Every row comes from one small tree of marks. Brackets hold a mark, then the marks that hang from it, in alphabetical order. Every link used is in the known rows. Which tree was each row made from?
Known rows
[W [H M]]: [ 0.00  0.24 -0.06  0.03  0.20 -0.32 -0.06 -0.14  0.14 -0.26 -0.06 -0.32
 -0.12  0.00  0.04  0.09 -0.48  0.15 -0.07]
[F H [S W] X]: [-0.16 -0.01 -0.08  0.24 -0.04  0.39  0.10  0.08 -0.03  0.39  0.11 -0.07
 -0.08  0.17 -0.14 -0.15  0.69  0.11 -0.05]
[F H [X S]]: [-0.09 -0.14 -0.14  0.14 -0.07  0.34  0.15  0.05  0.10  0.19 -0.02 -0.14
 -0.03 -0.21  0.01 -0.19  0.01  0.18  0.08]
[F [S [W H J]] X]: [-0.18  0.36  0.20  0.13  0.03  0.22  0.12  0.01 -0.05  0.32  0.12  0.07
  0.00  0.28  0.17 -0.03  0.38  0.04  0.03]
[W S]: [-0.05  0.09 -0.01 -0.08 -0.09 -0.23 -0.01  0.02  0.06  0.36  0.01 -0.01
  0.07  0.16  0.09 -0.08 -0.25  0.04 -0.17]
[H F M [W J]]: [-0.01  0.05 -0.04 -0.25 -0.06 -0.51 -0.10 -0.06 -0.12 -0.42 -0.03 -0.01
  0.21 -0.05 -0.10  0.29 -0.43 -0.22  0.02]
[W J]: [ 0.03  0.35  0.02 -0.04 -0.27 -0.17 -0.05  0.01 -0.04  0.24  0.07 -0.19
  0.22 -0.11  0.12 -0.15 -0.42 -0.18 -0.12]
[F [H M] X]: [-0.11 -0.15 -0.14  0.16  0.08  0.16 -0.02  0.00  0.00 -0.03  0.05 -0.30
 -0.22 -0.17 -0.14 -0.05 -0.28  0.11 -0.12]
[X F S]: [ 0.12  0.09 -0.11 -0.09 -0.06 -0.03 -0.05 -0.01  0.32  0.09 -0.13  0.01
  0.10 -0.36  0.05 -0.01 -0.03  0.06 -0.03]
[S [F M X] [W H J]]: [ 0.01  0.20  0.39  0.03  0.14 -0.15  0.02 -0.06  0.01  0.08  0.03  0.31
 -0.03  0.21  0.39 -0.02  0.23 -0.11  0.15]
[S [F H]]: [ 0.03  0.06 -0.25  0.13 -0.06 -0.29 -0.05  0.01  0.01  0.11 -0.01 -0.07
 -0.01 -0.18  0.14 -0.22 -0.13 -0.09  0.02]
[H [F [S W]] M]: [-0.02  0.07  0.00 -0.15  0.30 -0.19 -0.15 -0.12  0.06 -0.27 -0.01 -0.09
  0.08  0.13 -0.27  0.08  0.51  0.03 -0.01]
[W J [S [F M X]]]: [ 0.02 -0.12  0.37 -0.14  0.00  0.01 -0.03  0.08 -0.13  0.21  0.07  0.48
  0.02  0.13  0.31 -0.11 -0.24 -0.19 -0.01]
[W [H [F M S]] J]: [ 0.06  0.32  0.03 -0.05  0.14 -0.03 -0.11 -0.11 -0.08 -0.38 -0.12  0.18
  0.29  0.05  0.03  0.04 -0.20  0.06  0.14]
[W [H M] J]: [-0.03  0.31  0.08 -0.05  0.06 -0.28 -0.07 -0.12  0.00 -0.18 -0.01 -0.30
  0.01 -0.01  0.10  0.07 -0.74 -0.03 -0.14]
[X [S W]]: [ 0.06  0.15  0.09 -0.10 -0.08 -0.09  0.08 -0.04  0.27  0.23  0.00 -0.15
  0.13  0.07  0.02 -0.10  0.50  0.05  0.05]
[H [F M [X S]]]: [ 0.09 -0.14  0.08 -0.11  0.16  0.15 -0.01 -0.05  0.20 -0.32 -0.12  0.16
  0.13 -0.23  0.02 -0.02  0.19  0.19  0.31]
[S [F M X]]: [ 0.14 -0.05  0.09  0.08  0.10 -0.04 -0.08  0.01  0.06 -0.05  0.06  0.16
 -0.15 -0.18  0.24 -0.12  0.13 -0.06  0.16]
[S [F M] W]: [ 0.18  0.10  0.15 -0.06  0.10 -0.34 -0.09 -0.06  0.14  0.05  0.01  0.07
  0.03  0.12  0.13 -0.11  0.51 -0.14  0.09]

Write each row's tree
[-0.09 -0.18 -0.15  0.16  0.13  0.46 -0.03  0.03 -0.12 -0.08  0.10 -0.20
 -0.24 -0.10 -0.26 -0.07  0.01  0.14 -0.11] -> [F [H M] S X]
[-0.11 -0.11 -0.26  0.22 -0.17  0.33  0.15  0.14 -0.19  0.13  0.10  0.00
 -0.13  0.04 -0.15  0.02  0.31  0.08  0.07] -> [F [H W] S X]
[ 0.03 -0.16 -0.10  0.22  0.02  0.57  0.01  0.07 -0.11  0.05  0.06 -0.05
 -0.11 -0.03 -0.19 -0.17  0.22  0.18  0.01] -> [F H M S X]
[ 0.01 -0.11 -0.10  0.21 -0.04  0.30  0.02  0.03 -0.01  0.10  0.01 -0.15
 -0.08 -0.11 -0.06 -0.16 -0.10  0.14  0.00] -> [F H M X]
[ 0.14 -0.10  0.15 -0.03 -0.03  0.34  0.05  0.02  0.15 -0.05 -0.01 -0.05
 -0.03 -0.17  0.05 -0.11  0.19  0.15  0.17] -> [F M [X S]]
[-0.01  0.23  0.32 -0.18  0.13 -0.16  0.06 -0.15  0.16 -0.11 -0.05 -0.17
  0.07  0.18  0.03  0.09 -0.08  0.00 -0.02] -> [X [S [W [H M] J]]]
[ 0.15 -0.14 -0.05 -0.14 -0.24  0.12  0.03  0.05 -0.02 -0.07 -0.16  0.16
  0.21 -0.18 -0.15  0.17 -0.15 -0.12 -0.03] -> [X [F [H [W J]] M] S]
[ 0.15 -0.05 -0.02 -0.02 -0.22 -0.26 -0.01  0.05 -0.24 -0.09  0.02  0.15
  0.11  0.00  0.06 -0.01 -0.21 -0.31  0.08] -> [S [F [H [W J]] M]]
[ 0.01 -0.28 -0.15 -0.09 -0.10 -0.12  0.00  0.07 -0.05  0.16 -0.17  0.27
  0.02  0.17 -0.15  0.22 -0.11  0.05 -0.19] -> [X [F [H [W S]] M]]
[-0.12 -0.25 -0.14 -0.11 -0.03 -0.28  0.04  0.03 -0.14  0.01 -0.01 -0.09
 -0.11  0.30 -0.20  0.19 -0.34  0.02 -0.23] -> [F [H M [W S]]]
[-0.03 -0.20 -0.01 -0.16  0.26  0.03 -0.05 -0.08  0.19 -0.46 -0.08 -0.01
 -0.02 -0.29 -0.04  0.08 -0.03  0.14  0.17] -> [H [F [X S]] M]
[-0.12 -0.21 -0.05  0.05 -0.12  0.35  0.06  0.11 -0.33 -0.08  0.15 -0.06
 -0.11  0.06 -0.22  0.12 -0.06 -0.10 -0.09] -> [F [H M [W J]] S X]
[-0.14 -0.13 -0.27 -0.01 -0.17 -0.26  0.06  0.10 -0.03  0.33 -0.14  0.22
  0.02  0.11 -0.07  0.19 -0.17  0.03 -0.24] -> [X [F [H [W S]]]]
[ 0.07  0.01  0.21  0.07  0.06  0.38  0.01  0.02  0.02  0.19  0.12  0.04
 -0.09  0.25 -0.12 -0.08  0.84  0.08  0.04] -> [F M [S W] X]
[-0.12  0.16  0.33 -0.01  0.26 -0.28 -0.01 -0.10  0.03 -0.05  0.07  0.13
 -0.20  0.16  0.32  0.06  0.01 -0.16  0.03] -> [S [F X] [W [H M] J]]
[ 0.00 -0.08 -0.18 -0.05 -0.13  0.09 -0.09  0.05 -0.22 -0.12 -0.01  0.02
  0.03 -0.13 -0.31  0.26 -0.24 -0.19 -0.26] -> [X [F [H M [W J]] S]]
[ 0.09 -0.18 -0.23 -0.01 -0.14 -0.25  0.11  0.06  0.03 -0.11 -0.05  0.09
  0.02 -0.12  0.12 -0.01  0.15 -0.10  0.22] -> [X [S [F [H W]]]]
